Each row comes from the steps of one path. Every step used is in the known rows, and no mark comes twice. Write the path behind each row, first mark first.
Known rows:
gobeg-varu-faro-tono-mizef-zeme: [16, 23, 15, -19, -5, -12, 28, 6, -25, 22, 21, 6, -2, -13, 8, 19, 18, -16, -11, -8, 26, 51, 3, -8, -18, -35, -25, -1]
gobeg-varu-faro: [-2, 11, -5, -9, -7, 2, 29, -4, -8, 3, 32, -11, 14, -19, 13, 15, 6, 9, -13, -5, 19, 25, 23, 2, 0, -13, -18, 9]
varu-faro-zeme: [-17, -5, -25, -19, -2, -11, 25, 16, -6, 16, 11, 30, 12, -30, -4, 19, 5, 4, -1, 2, 12, -11, 33, -2, -10, -16, -15, 2]
lusu-zeme-faro-tono-mizef-figam: [18, -38, -1, -29, -18, 24, -3, 30, -53, 26, 8, 10, 2, 29, -21, 5, 1, -5, 30, -7, 1, 31, -3, -1, -17, -25, -30, 5]
tono-mizef-figam-gobeg: [6, -6, 0, -3, 16, -9, 2, -5, -59, -11, 13, 8, 14, 13, -18, 17, 5, -23, 25, 7, 0, 28, -17, -11, -6, -4, 9, -12]
lusu-zeme-mizef-figam-gobeg-varu: [14, 21, 15, 12, -19, 22, 3, 18, -54, -23, 41, 1, 8, 5, -11, 7, 1, 0, 14, -7, -7, 18, 8, 3, -4, -18, -25, 4]
lusu-zeme-mizef: [-1, 5, 2, -3, -20, 23, 1, 11, -1, 17, 23, 0, -3, -2, -17, 0, 1, 23, 17, 3, -5, -7, 8, -6, -6, -1, -33, 6]
faro-tono-mizef: [10, -2, -13, -18, 0, -7, 4, -8, -10, 21, 2, 9, 7, 20, -1, 18, 14, -11, 12, -7, 0, 36, -6, -14, -7, -26, -8, -4]
figam-gobeg-varu-faro: [3, 13, 5, 15, 16, -8, 33, -16, -13, -24, 32, -13, 18, -5, 10, 14, 6, -9, -10, -3, 21, 32, 16, 4, -2, -14, -6, 5]
faro-tono: [7, -6, -14, -1, 1, -5, 0, 1, -10, 15, -4, 13, 6, 3, 0, 15, 7, 0, 6, -9, -18, 15, 25, -3, -11, -27, -10, 2]
varu-faro-tono: [2, 2, -14, -4, 5, -6, 25, -2, -12, 18, -1, 8, 10, 2, -4, 25, 7, -5, 2, -8, 7, 16, 28, -1, -15, -27, -11, 4]
tono-faro-varu: [11, -18, -8, -4, -5, -1, -14, -1, 0, 29, 15, 8, -2, -9, -3, 18, -2, 1, 9, -8, -31, 3, 28, -1, 16, -23, 2, 7]
figam-gobeg-varu-faro-zeme-mizef: [7, 32, -15, 12, -8, 7, 30, -2, -8, -19, 39, 24, 16, -37, -1, 10, 1, 2, -7, -10, 12, 0, 23, 2, -7, -29, -10, 4]
figam-mizef-zeme-faro-tono: [15, -36, -21, -5, 14, 19, 0, 28, -20, 50, 9, 11, -10, -25, -8, 6, 0, -9, -5, -5, -11, 11, 25, -4, -27, -18, -21, 10]
varu-faro-tono-mizef-zeme: [5, 2, 3, -22, 7, -15, 29, 6, -21, 30, 0, 9, -6, -6, -6, 24, 14, -18, 0, -3, 15, 25, 5, -10, -23, -22, -18, -7]
faro-varu: [1, -18, -11, -7, -4, -3, 2, 1, 5, 28, 13, 15, 6, -21, -2, 14, -7, 5, 10, -8, -17, 1, 21, -3, -8, -24, -7, 3]
gobeg-figam-mizef-tono-faro: [-6, -12, -9, 1, 24, 9, -24, -11, 3, 43, 31, -19, -13, 31, -28, 5, 9, -20, -8, 18, -16, 43, 21, -11, -3, 2, 3, 5]
mizef-tono-faro: [-3, -11, -9, -17, -2, 2, -23, -13, 0, 16, 20, -2, -10, 11, -6, 12, 4, -6, 1, 13, -24, 16, 29, -1, -11, -6, -4, 7]
figam-gobeg-varu: [10, 6, 8, 25, 17, -11, 11, -15, -13, -25, 31, -5, 16, -5, 10, 4, 4, -2, -3, -6, -4, 33, 14, 3, 5, -18, -3, -1]
faro-zeme-mizef-figam-gobeg: [2, 16, -19, 4, -9, 10, 0, 18, -52, -15, 17, 43, 13, -33, -22, 13, -2, -5, 14, -5, -17, -24, 18, -1, -14, -19, 1, -7]
zeme-mizef-figam: [-2, 15, -17, -14, -26, 20, -5, 9, -48, 14, 14, 12, 9, -22, -18, 8, -1, 11, 16, 0, -8, -12, 10, -6, -15, -2, -16, 4]
figam-mizef: [-7, -10, -20, -5, 13, 16, 4, 12, -6, 37, 22, 2, 3, 2, 0, 11, 4, -7, 7, 7, 0, 12, 4, -13, -2, 3, -8, 1]
zeme-faro-tono: [18, -40, -24, 3, -5, 13, -2, -1, -12, 17, 4, 7, 12, -10, -6, 0, -1, 10, 5, -8, -16, 12, 31, 5, -14, -23, -13, 6]
tono-mizef: [1, -11, -10, -23, 4, -4, 8, -11, -8, 15, 16, 0, 1, 6, -3, 8, 10, 1, 13, 5, 7, 27, -15, -14, -1, 0, -7, -6]

Which path is each row?
[6, 38, 2, 3, -9, 11, 23, -4, -57, -21, 34, -4, 18, -18, -7, 14, 2, 0, 3, -10, 13, 12, 16, 2, -11, -15, -5, 3]
zeme-mizef-figam-gobeg-varu-faro
[2, 5, 2, -15, -28, 30, -23, 6, 1, 21, 31, -6, -19, 19, -20, 4, 4, 2, 17, 15, -20, -1, 21, -3, -9, -8, -24, 8]
lusu-zeme-mizef-tono-faro
[10, 7, -14, -17, -34, 22, -26, -12, 5, 34, 28, 10, -14, -10, -12, 11, -5, -5, 14, -6, -31, -10, 25, -4, -17, -27, -4, 6]
zeme-mizef-tono-faro-varu
[-5, -8, -4, -11, 18, 3, 1, 30, -14, 40, 16, 8, -12, -24, -7, 8, 5, -11, -6, 9, -2, 4, 10, -12, -11, 1, -15, 5]
figam-mizef-zeme
[-12, 18, -24, -24, -32, 17, 18, 30, -45, 17, 18, 39, 10, -48, -18, 21, -3, 8, 10, -4, 13, -28, 25, -3, -17, -14, -25, 4]
varu-faro-zeme-mizef-figam
[-6, -14, -18, 8, 32, 4, 2, 0, -1, 36, 23, -13, 5, 10, -19, 3, 11, -9, -7, 12, 0, 29, 11, -16, 5, 3, -5, 7]
gobeg-figam-mizef
[16, 29, 5, 11, 4, -10, 25, 6, -61, -18, 18, 10, 22, 10, 0, 28, 12, -22, -1, -14, 5, 36, 33, 9, -15, -40, -12, -1]
mizef-figam-gobeg-varu-faro-tono
[1, -48, -8, 4, 28, 17, -1, 19, -15, 40, 23, -12, -15, -31, -29, -18, -3, 4, -18, 15, 2, 27, 18, -5, -14, 8, -15, 9]
gobeg-figam-mizef-zeme-faro
[2, 16, 9, 6, 7, -3, 29, 1, -61, -25, 31, 0, 19, -6, 1, 23, 4, -11, 2, -6, 16, 28, 19, 9, -5, -16, -7, -2]
mizef-figam-gobeg-varu-faro
[20, 24, 1, 5, 11, -8, 36, -25, -20, -7, 18, -8, 14, 20, 9, 21, 19, -27, -3, -16, 20, 57, 0, -7, -7, -38, -1, -5]
figam-gobeg-varu-faro-tono-mizef
[6, 7, -11, -20, 0, -5, 28, -14, -12, 29, 0, 0, 7, 16, -3, 24, 15, -11, 11, -3, 21, 32, -2, -14, -11, -22, -9, -5]
varu-faro-tono-mizef
[15, 17, -6, -22, -5, 0, 31, -9, -11, 17, 22, -5, 9, 12, 15, 23, 20, -10, -3, -11, 25, 51, 1, -10, -6, -35, -19, 1]
gobeg-varu-faro-tono-mizef
[-7, 22, -18, 3, -7, 5, 23, 15, -57, -9, 14, 37, 15, -32, -21, 17, 1, -7, 14, -4, 3, -23, 24, 0, -17, -13, -3, -5]
varu-faro-zeme-mizef-figam-gobeg
[-11, -16, -18, -2, 14, 9, -23, 14, 4, 41, 28, 20, -14, 5, -29, 6, 8, -24, -13, 13, -20, 25, 33, -12, -7, -16, 3, 4]
gobeg-figam-mizef-tono-faro-zeme
[21, -45, -4, -31, -7, 7, 4, 5, -8, 43, 22, 15, -16, -43, -10, -1, -14, 2, 8, -1, 5, 9, -2, -3, -20, -19, -16, -1]
tono-mizef-zeme-faro-varu
[7, -52, -3, -4, -5, 24, 3, 19, -6, 14, 26, -1, -1, 1, -7, -7, -9, 21, 14, 6, -1, 6, 17, 6, -2, -1, -33, 10]
lusu-zeme-faro
[-3, 13, -2, 8, -3, -10, 26, 22, -54, -22, 31, 35, 20, -22, 3, 22, 2, -11, -5, -9, 9, 14, 29, 6, -10, -33, -10, -1]
mizef-figam-gobeg-varu-faro-zeme
[13, -54, -11, 1, 18, 12, -3, 19, -5, 63, 30, 4, -10, -35, -27, -8, -12, -4, -11, 0, -6, 22, 22, -6, -16, -15, -14, 10]
gobeg-figam-mizef-zeme-faro-varu
[6, -46, -3, -11, 0, 13, 0, 12, -13, 17, 16, 5, -8, -47, -13, -7, -8, 14, -5, 8, -2, 4, 23, 5, -21, 1, -21, 9]
mizef-zeme-faro
[2, -6, 7, -25, 8, -10, 3, 3, -18, 20, 8, 8, -17, -16, -5, 7, 8, -6, 2, 11, 10, 22, -14, -10, -14, -3, -16, -2]
tono-mizef-zeme
[25, 14, 7, 2, 2, -3, 8, 1, -61, -15, 18, 12, 10, 24, -2, 19, 13, -30, 8, -14, -2, 58, -8, -4, -9, -44, 4, -7]
faro-tono-mizef-figam-gobeg-varu
[5, 7, 10, 6, -6, 12, 1, 20, -58, -11, 19, 10, 2, 11, -29, 8, -2, 3, 29, 5, -13, -5, 5, -1, -10, -9, -17, -5]
lusu-zeme-mizef-figam-gobeg
[14, -50, -18, -11, -8, 17, 4, -1, 1, 25, 22, 7, 4, -29, -4, 2, -15, 18, 11, -7, -10, -1, 25, 3, -11, -22, -11, 6]
zeme-faro-varu
[-1, 17, -16, -17, -24, 19, -9, -15, 1, 14, 25, 4, -5, -11, -17, 1, -4, 10, 10, 12, -7, 0, 16, -8, -35, -1, -13, 4]
zeme-mizef-tono
[-8, 17, -27, -17, -23, 13, 24, 9, -8, 16, 19, 30, 12, -43, -10, 13, 0, 14, 0, -4, 10, -26, 24, -5, -12, -14, -16, 4]
varu-faro-zeme-mizef
[2, -43, -15, -12, 12, 24, 3, 30, -13, 43, 23, 0, -14, -32, -8, -7, -6, -1, -4, 14, 0, 7, 16, -5, -18, 5, -23, 11]
figam-mizef-zeme-faro
[-1, 8, -23, -18, -37, 21, -23, 30, -45, 13, 12, 41, 4, -38, -19, 15, 0, 3, 10, -4, -27, -23, 31, -2, 4, -15, -8, 8]
tono-faro-zeme-mizef-figam
[-8, -10, -17, -20, -10, -1, -26, 10, 6, 14, 17, 35, -7, -9, -6, 19, 3, -7, 1, 8, -26, 4, 39, 0, -13, -21, -7, -2]
mizef-tono-faro-zeme
[16, -31, -8, 1, -1, 5, 0, 15, -21, 20, -1, 14, -8, -32, -11, 0, -3, 6, -6, -4, -15, 9, 37, 5, -27, -26, -19, 4]
mizef-zeme-faro-tono
[-9, -9, -25, -23, 2, 16, -21, 22, 5, 42, 31, 29, -13, -1, -6, 13, 3, -27, 0, 11, -23, 6, 27, -10, -11, -19, -7, 6]
figam-mizef-tono-faro-zeme
[3, 11, -15, 11, -13, 15, -16, 15, -54, -15, 15, 37, 6, -23, -26, 12, 1, -10, 11, -3, -36, -20, 27, -1, 6, -22, 10, -2]
tono-faro-zeme-mizef-figam-gobeg
